Every row comes from one small tree of marks. Brackets hold a mark, then the marks that hang from it, in alphabetical order. Every link used is in the known rows. Which tree was each row made from?
(in the rows, 128 means zero)
Known rows:
(rifom lemum): [127 148 131  85 154 122 149 144  95 131  97  73 158 123 118 152 131  92
 110 156 121 134 126  92  74 101 128 145 124 192 121 137]
(zudilem menuda ninelud): [114 136 148 117 136 131 119 128 140 126 128 126 108 109 122 148 108  93
 124 135 117 117 152 142 121 123 121 130 119 123 128 118]
(rola (noba lemum) (zudilem pilav)): [143 147 114 130 105  86 146 160  70 135 169  94 120 134 133 138 129 152
 136 132 122 121 108  70 134 144 103 149 141 182 140 170]
(lemum (rifom rola) (zudilem menuda pilav rago zovuvim)): [118 119 145 149 146 151  99  94 125 123 126 236 169 121 139  69 140 176
 147 104 146 129 113 190 129 125 141 133 147 147  99  93]
(zovuvim (zudilem menuda ninelud)): [133 125 153  99 133 129 126 127 144 121 126 137  96  93 117 137 118  98
 151 163 128  96 162 134  95 117 149 153 125 125 125 131]
(rola (noba lemum pifis) (zudilem menuda ninelud pilav zovuvim)): [134 121 121 162  82 152 120 163 105 163 190 159  53 128 161 118 117 188
 139  75 145  89 163 156 152 144 115 130 152 127 136 156]
(rifom lemum (rola (zudilem menuda (ninelud tuzul) pilav rago))): [137  73 169 114 146 109 162 125 157 146 105 186 172  97 147  96 131 187
 148 108  82 136 153 152 159 147 108 150 149 105  90 162]
(lemum (rifom (rola (noba pifis))) (zudilem pilav rago zovuvim)): [143 115 120 163 104 137 105 138  70 131 144 218 175 136 177  68 131 206
 145  99 150 123 103 159 130 123 128 152 166 162  96 123]
(ninelud tuzul zudilem): [136 110 144  93 159 144 188 123 113 124 106  50 135 158 109 168 103  68
 103 154 110 149  96  55 105 124  92 156  96 133 174 153]
(zudilem menuda rago): [124 141 147 138 154 113 131 115 130 115 112 123 139 106 123 134 125  98
 131 133 105 134 136 137 135 138 133 129 121 112 136 120]
(zudilem (menuda tuzul) ninelud pilav rago): [126 120 147 143 109  64 109 121 210 104 140 172 137 119 130  99 131 162
 148 129 102 137 158 189 171 122 141  94 120  50 122 104]
(tori tuzul (zudilem menuda pilav)): [132 126 123 141 216  97 112 118 125 133 167 184 187  93 123 123 131  99
 124  90  97 148 117 148 133 156 130 147 104  82 116 118]
(noba lemum pifis): [143 155  99 139 122 164 128 151  64 150 134  38 104 142 118 145 121 102
 114 129 177 120 140  82  76 117 109 150 122 187 167 159]
(rifom rola): [122 138 132  94 154 121 141 133  81 130 111  80 161 108 126 155 112  97
 114 169 138 136 118  79  81 163 126 156 142 179 107 125]
(rifom (lemum (zudilem (menuda tuzul) ninelud pilav)) rola): [126 104 146 109 136 130 133 125 174 140 123 188 162 110 139  90 146 188
 134 117 153 150 147 180 118 100 144 125 146 139  67 114]
(noba (lemum (rifom rola) (zudilem ninelud pilav zovuvim)) pifis): [134 121 104 150  94 196  78 133  88 160 147 178 117 149 142  71 128 193
 137  95 212  98 138 164  88  89 110 149 149 201 116 122]
(menuda tuzul (zudilem ninelud pilav zovuvim)): [113 140 113 103  76  71 113 141 171 107 141 141 100 151 118 135 131 167
 134 158 131 143 122 174 134 120 162  82 107 108 116 101]
(zovuvim (zudilem menuda rago)): [141 134 153 121 150 112 139 114 135 110 108 135 128  90 117 122 135 103
 159 161 112 116 147 129 108 134 158 151 126 116 132 135]
(tuzul (ninelud (zudilem menuda pilav rago))): [136 101 136 145 138 124 143  85 146 132 131 141 152 122 108 124 138  79
 138 126 104 107 130 126 172 118 133 121 118  78 143 115]
(lemum rifom (zudilem rago)): [137 147 122 142 128 121 108 119  97 102 102 140 177 143 125  96 132 126
 144 132 133 143  83 104 124  79 114 145 121 180 131 119]
(tuzul (zudilem menuda)): [124 143 124 145 140 156 127 119 109 126 116  98  96 108  98 180 123  79
 118 127 136 118 129 112 108 136 124 130 136 145 146 137]
(tori (tuzul ninelud)): [132 118 102 110 164 128 106 130 116 115 119  92 159 120 120 174 124  71
 112 147 108 123 116  85 117 127 114 138 112 147 118 140]
(noba (lemum (rifom (rola (zudilem ninelud pilav rago)))) pifis): [156 113 105 167  80 122  97 146  79 157 144 146 165 124 151  63 129 205
 166 103 167 110 141  92 145 127  97 163 160 163 115 149]
(noba pifis): [136 149 111 118 130 133 127 156  68 137 135  56 129 141 128 156 109  90
 110 141 144 123 131  81  82 125 125 144 127 158 145 140]
(rago (zudilem pilav)): [127 164 109 118 140  99 120 132  98 140 153  88 137 150 117 138 127  75
 107 147  92 134 127  90 121 128 139 119 127 113 141 127]
(pilav (zudilem menuda (ninelud tuzul))): [120 117 168 103 147 176 153 126 159 134  96 100  74 124 136 148 104  81
 111 113 114 139 144 104 143 141  92 144 106  87 142 155]
(menuda tuzul): [125 150 120 100 125  95 135 148 134 103 117  54 139 147 118 156 121 110
 111 170 136 157 111  82 104 131 129 120 114 138 137 123]
(rola (zudilem (menuda tuzul) rago zovuvim)): [116 136 137 132 116 105 137 137 163 110 118 116 109 127 138 126 130 159
 136 125 112 152 123 119 164 169 143 101 129  89 125 111]
(lemum rifom (zudilem menuda pilav)): [129 138 133 139 143 143 102 113 106 116 150 176 155 153 111 106 135 130
 134 115 149 132 105 145 117  81 123 139 122 167 136 118]
(noba lemum): [129 159 115 119 135 137 134 137  91 131 117  48 113 132 104 152 125  92
 117 151 154 125 126  85  83 120 109 145 114 195 158 147]

Which tree is each row?
[132 113 135 106 159 118 138 136 131 131 112 121 154 118 123 140 103  95
 119 124 104 135 105 117 130 127  90 153  99 103 137 150] -> (tori (zudilem (ninelud tuzul)))
[105 155 128 129 150 148 116 118 128 147 157 136  93 143 122 135 127  88
 104 117  99 123 148 151 130 144 156 100 128  83 141 109] -> (rago (zudilem menuda pilav zovuvim))
[131 127 152 139 158 128 164 101 130 127 112 108 141 115 118 132 121  76
 133 128 105 140 122 101 149 132 128 141 113  97 149 111] -> (ninelud (zudilem menuda rago))
[126 133 103 137 121 137 113 118 165 133 146  99 125 157 115 139 145  90
 113 132 121 138 145 113 171 124 146  88 126  65 140 132] -> (rago (zudilem (menuda (tuzul ninelud)) pilav))
[106 141 127 130 111 127 101 127 199 133 157 151  79 150 135 118 126 131
 114 118 105 135 165 176 159 132 155  75 125  42 127  97] -> (rago (zudilem (menuda tuzul) ninelud pilav zovuvim))
[117 118 113 164 116 176 106  97 151 125  88 142  86  99 107 164 140  92
 130 112 126  82 138 160 150 135 136  97 142 107 132 125] -> (tuzul ninelud (zudilem menuda rago zovuvim))
[132 129 126 148  74  77 119 148 131 131 155 170  94 116 155  99 129 195
 156 110  93  97 132 151 175 136 113 120 144 126 120 138] -> (rola (noba lemum) (zudilem ninelud pilav rago zovuvim))
[135 111 146 118 144 123 162 138 134 131 130 184 176 117 156 104 152 196
 130 118 144 164 121 154 127 122 140 141 156 158  74 139] -> (rifom (lemum (zudilem (menuda tuzul) pilav)) (rola noba))
[128 105 117 123 101 104 137 105 181 113 119 118 140 157 119 120 143 123
 127 147 117 122 113 125 162 118 146  88 113  72 136  94] -> (menuda (tuzul (ninelud (zudilem pilav rago zovuvim))))
[107 136 139 115 130 115 122 130 174 112 148 137 104 148 120 136 132 145
 114 136 135 138 140 174 115 144 154  91 119  92 136  99] -> (zudilem (menuda tuzul) pilav zovuvim)
[131 125 142  88 153 119 168 156  71 138  99 108 184  96 155 148 126 129
 116 155 120 141 120  86  91 140 122 173 159 204  82 152] -> (rifom lemum (rola noba))
[154 133 105 173  84 170 134 178  85 133 152  83 113 159 154 120 127 189
 141  95 192 153 118  54 155 129  88 157 142 168 162 180] -> (rola (noba (lemum rifom) pifis) (zudilem (menuda tuzul)))
[135 141 110 132 137 182 116 124  63 137 104 106 163 136 118 108 132 138
 131 134 204 140  93  78  82 101  97 175 136 252 125 139] -> (noba (lemum (rifom rola) zudilem))
[111 135 151 137 143 106 115 109 152 118 138 176 120 118 125 117 133 130
 131 120  97 116 146 198 132 145 153 103 125  90 132  98] -> (zudilem menuda pilav rago zovuvim)
[132  92 123  99 128 128 152 138 137 149 120 118 175 115 132 128 156 164
 132 135 150 136 138  91 140 148 140 128 158 143  79 146] -> (rifom lemum (rola (zudilem (menuda (tuzul ninelud)) pilav)))
[112 125 148 114 153 145 151 103 133 137 152 139 104 140 110 140 121  91
 111 125 119 117 130 143 114 136 145 119 114 104 150  95] -> (ninelud (zudilem menuda pilav zovuvim))
[138 148 100 151 105 188 127 156  62 148 145 106  72 149 149 130 124 149
 117  97 175 111 117 127  96 109 113 145 137 203 144 154] -> (rola (noba (lemum (zudilem zovuvim)) pifis))
[117 122 148 133 136 135 159 106 182 113 107 116 113 134 129 123 127 120
 125 129 121 154 123 131 154 141 145 105 108  67 148  87] -> (ninelud (zudilem (menuda tuzul) rago zovuvim))
[114 131 140 122 108  71  97 120 163 115 135 177 120 120 133 108 122 143
 137 137  84 100 145 194 133 120 143  99 125  91 115  91] -> (zudilem ninelud pilav rago zovuvim)
[121 132  97 124  81 102 122 125 160 100  85 100 123 140 117 144 147 136
 139 162 134 145 102 134 160 127 160  82 110 116 122 118] -> (menuda (tuzul ninelud) (zudilem rago zovuvim))
[134 116 131 103 109  84 140 132 141 114 132 129 128 149 107 150 117 133
 132 152 101 141 114 150 131 110 117 123  98 125 142 160] -> (menuda (zudilem (ninelud tuzul) pilav))
[125  93 167 131 159 140 170  92 173 124 124 157 120 146 118 122 121 117
 121 112  83 132 125 169 148 138 121 120 101  60 168 123] -> (ninelud tuzul (zudilem menuda pilav rago zovuvim))
[141 110  82 141 143 120  90 118 125 120 139 129 144 116 102 178 139  91
 119 128 109 100 119 111 123 124 120 121 133 129 121 145] -> (tori (tuzul ninelud (zudilem pilav)))
[111 126 134 127 116 166 127 115 186 121  78 104  80 122 143 127 143 104
 122 115 137 135 136 118 176 152 144  94 120  60 119 109] -> (pilav (zudilem (menuda (tuzul ninelud)) rago zovuvim))
[121 129 114 145  78 106 101 128 193 102  92 132  87 116 124 141 127 152
 134 134 117 120 133 158 147 124 133  86 135  87 120 102] -> (menuda (tuzul (zudilem ninelud rago zovuvim)))
[139 129 107 149 111 171 128 148  58 162 164 153 108 134 159 105 131 188
 123  98 185 110 123 149  91 139 123 152 160 197 114 148] -> (rifom (rola (noba (lemum (zudilem pilav zovuvim)) pifis)))
